Known rows, with every way that one mark hangs from another
{bivab {dofek {mavag nutulag {zoto bevep}}}}: [-0.18 -0.24  3.82  0.59 -4.04 -2.01 -1.40  0.36  2.31 -2.04 -0.25  0.67
  0.47 -2.45  2.29  0.50  2.00]
{dofek bivab mavag}: [ 3.00 -3.70 -4.22 -0.97 -0.47 -3.16 -1.07 -0.16  3.82 -0.61 -0.65  3.70
 -3.41 -1.72 -4.82  3.45  6.27]
{nutulag bivab mavag}: [ 0.31  3.31 -4.77 -2.07  3.80  4.41  2.19  3.13 -0.48  2.02 -0.32 -0.91
 -3.10  1.62 -4.07 -0.52  1.31]
{zoto mavag}: [-1.12 -0.92 -0.44 -1.09  2.82  0.55 -1.47 -0.75 -0.58  1.66 -1.50 -0.23
 -0.67  0.92  1.30 -3.41  0.10]
{dofek bivab {mavag nutulag {zoto bevep}}}: [ 2.34 -2.47 -1.64 -0.99 -2.88 -3.97 -0.73 -0.46  2.23 -0.63  0.31  4.32
 -0.82  0.60 -2.71  2.89  3.97]
{dofek {mavag {nutulag bivab} {zoto bevep}}}: [ 1.21  0.23 -0.86 -0.98 -0.67 -2.61  0.05  2.12 -0.14  0.55  0.65  1.65
  0.39  2.55  0.12  2.50  0.56]
{zoto bivab mavag}: [-1.36 -3.14 -2.27 -0.58  6.23  1.11  0.66 -2.80 -0.88  0.11  0.91 -2.14
 -0.16  1.40  0.57 -4.60 -0.14]
{mavag zoto}: [ 0.13  1.19  1.80 -0.27 -1.62  0.41 -1.00  0.14  0.64  1.06 -0.42  2.86
  0.03 -1.00  0.66  1.45  2.59]
{nutulag {mavag dofek {zoto bevep bivab}}}: [-2.03  0.59 -0.74 -0.16  2.13  2.56  2.48 -0.19 -0.46  1.23  0.44 -1.20
  0.12  2.12 -2.71 -0.32 -0.85]
{mavag dofek {nutulag bivab} zoto}: [ 2.18  2.87  2.88  1.01 -4.64  0.66  0.34  0.18 -1.33 -1.60 -0.86  1.92
  1.81 -0.81  3.19  2.80 -3.57]
{dofek bivab {mavag zoto}}: [ 3.74 -3.49 -2.93 -1.13 -1.66 -3.28 -0.88 -1.57  3.80 -0.22  0.50  4.97
 -2.46 -1.45 -3.46  5.12  6.13]
{mavag {nutulag bivab} {zoto bevep}}: [ 0.27  3.95  1.02 -0.11 -1.93  0.44 -0.27  1.58 -2.04  0.51 -0.90  1.35
  1.53  2.25  2.07 -1.05 -1.91]
{nutulag {bivab dofek} {mavag zoto}}: [ 1.35  3.47 -1.35 -1.39  0.53  4.33  1.96  0.35  0.86  0.68  0.79 -0.59
 -2.03 -0.55 -0.83  0.86  1.06]
{bivab dofek}: [-0.53  0.92  3.07  1.24 -2.78  0.74 -2.11  0.30  2.58 -2.02 -2.32 -0.01
 -1.18 -5.11  1.35 -1.51  2.88]
{dofek mavag}: [ 0.35 -1.88 -1.59 -0.90  0.72 -2.46 -0.67  2.68  1.67  0.51 -0.26  1.49
 -1.63 -0.17 -2.19  2.47  3.92]
{nutulag {bivab dofek} {mavag {zoto bevep}}}: [ 0.67  3.86 -2.08 -0.93  1.50  3.98  1.60  0.30  0.42  1.27 -0.20 -1.41
 -1.73  0.79 -0.81 -0.61 -0.26]
{zoto bevep}: [-2.09  1.80 -1.58  0.98  1.94 -0.23 -2.09  2.10 -0.29  1.73 -4.18 -0.72
 -0.71  1.10 -1.32 -3.78  0.05]
{bevep {zoto bivab}}: [-0.79 -1.13  0.40  0.96  0.17 -0.70 -0.31  0.71 -0.38 -0.26  2.76 -2.35
  0.25 -2.87 -0.96  0.81  0.76]
{bevep {zoto bivab mavag}}: [-0.92 -2.49  0.01  0.14  2.06 -0.69 -0.44 -1.38 -1.22  0.57  3.15 -3.33
  0.70 -1.13  0.77 -1.03 -1.10]

Rows
[-0.76  0.26 -1.63 -0.64  0.20  2.46  1.31  0.99  1.18  0.33 -1.20  0.52
 -2.28 -0.70 -4.99  0.33  2.02] : {nutulag {mavag {dofek bivab}}}
[ 0.13 -2.24  0.98 -1.18 -0.92 -2.58  1.14  1.38  0.44 -0.90  2.85  2.11
  0.92  1.21 -0.37  2.70  2.83] : {dofek {mavag nutulag {zoto bivab}}}
[-0.38  0.54 -0.28 -1.44  1.67  1.03 -0.67  0.29 -2.05  0.64 -0.87 -0.41
  0.13  1.84  2.24 -3.79 -1.71] : {zoto {mavag {nutulag bivab}}}
[-2.24 -0.40 -1.13  2.38  3.37  0.32 -0.46 -1.37  0.83 -1.57 -1.90 -3.50
 -0.14 -0.85 -0.07 -5.25 -0.12] : {zoto bevep {bivab dofek}}
[-0.54 -1.88  2.30  1.11 -2.13 -1.78 -0.31  0.48  0.41 -1.99  3.67 -2.65
  0.86 -3.87  0.33  1.24  0.76] : {bevep {zoto {bivab {dofek {mavag nutulag}}}}}
[ 1.77 -0.26 -0.14 -1.48 -1.68 -2.18  0.43  2.30  0.20 -0.01  1.63  2.54
  0.12  1.29  0.18  3.75  1.93] : {dofek {mavag {nutulag bivab} zoto}}
[-0.02  1.52  5.60  1.14 -5.99 -0.28 -0.20  0.37 -0.88 -1.74 -0.69  2.61
  2.65 -1.20  2.84  2.14 -2.11] : {mavag dofek nutulag zoto}
[-2.71 -2.05 -1.08  1.38  5.03 -0.20  0.50 -2.83 -2.87 -0.64 -1.32 -4.29
  2.25  3.92  2.18 -6.91 -6.23] : {zoto bevep bivab {mavag dofek nutulag}}
[ 0.02 -0.20  0.25  2.58  0.68 -0.18  0.13 -2.84 -0.11 -0.42 -1.56 -0.51
  1.46  0.07  1.26  0.67 -3.08] : {mavag dofek {zoto bevep bivab}}
[-0.23  0.01  4.33  1.49 -3.63  0.06  1.32 -1.12 -1.16 -2.87  0.97  1.10
  2.97 -0.81  2.35  1.31 -2.29] : {mavag dofek nutulag {zoto bivab}}
[-1.20 -0.69  2.19 -0.06 -0.33  0.14 -1.02 -0.65 -1.65 -0.34 -1.65 -0.53
  1.18  0.74  2.76 -2.90 -3.16] : {zoto {mavag dofek nutulag}}
[ 3.02  1.79 -2.36  0.50  0.52  0.23 -0.93  0.12  1.56 -0.47 -1.68 -0.45
 -1.89 -1.71  1.24  1.20  0.27] : {nutulag {bivab {dofek {mavag {zoto bevep}}}}}
[-1.33  1.23  0.88 -0.88 -0.37  2.73  1.79  0.95  0.14  1.37  0.22  0.67
 -0.44  0.54 -2.35  1.57  0.58] : {nutulag {mavag dofek zoto}}
[ 0.48 -1.32 -1.08 -0.64  0.43 -2.95 -0.74  1.10  1.29  1.53 -0.05  1.87
 -0.40  1.61 -0.84  2.86  2.37] : {dofek {mavag {zoto bevep}}}
[-0.40 -2.63  0.40  1.04  1.40 -0.88 -0.38 -2.01 -1.15  0.01  2.48 -3.67
  1.05 -1.80  1.36 -0.05 -2.90] : {bevep {zoto bivab {mavag dofek}}}
[-2.06  1.09  2.48  0.38 -0.87 -0.19  0.74  0.26 -1.86 -0.69  0.92  0.70
  2.71  2.28  1.24 -2.60 -0.67] : {mavag nutulag {zoto bevep bivab}}
[-0.96 -2.29  1.87  0.89 -0.03 -1.09 -0.14 -1.29 -1.91 -0.74  3.11 -3.46
  1.94 -1.28  1.88 -0.57 -3.44] : {bevep {zoto bivab {mavag dofek nutulag}}}
[ 0.32  0.25  0.32 -0.13  0.66  0.79 -0.64 -0.74 -2.00 -0.18 -1.74 -0.92
  0.53  1.01  3.06 -2.50 -4.24] : {zoto {mavag dofek {nutulag bivab}}}
[ 2.13  0.05 -0.30  2.21 -2.59 -1.03 -1.69 -3.30  1.55 -0.13 -3.50  2.40
 -0.05 -1.48 -0.11  2.05 -1.30] : {mavag {dofek bivab} {zoto bevep}}
[-2.64  0.94 -0.10 -0.94  2.18  2.77  2.18  0.19  0.19  1.28  1.29 -1.07
 -0.34  1.74 -2.55 -1.88  1.72] : {nutulag {mavag {zoto bevep {bivab dofek}}}}
[-0.17  0.11  1.44 -0.48 -1.10 -0.81 -1.37  0.71 -1.95  0.94  2.01 -2.04
  0.92 -0.72  1.94 -0.48 -2.28] : {bevep {zoto {mavag {nutulag bivab}}}}
[ 1.17  3.55 -3.65 -0.55  2.55  3.63  2.23  0.54 -0.89  2.14 -0.99 -1.06
 -1.36  2.37 -1.88  1.16 -2.85] : {nutulag bivab {mavag dofek {zoto bevep}}}
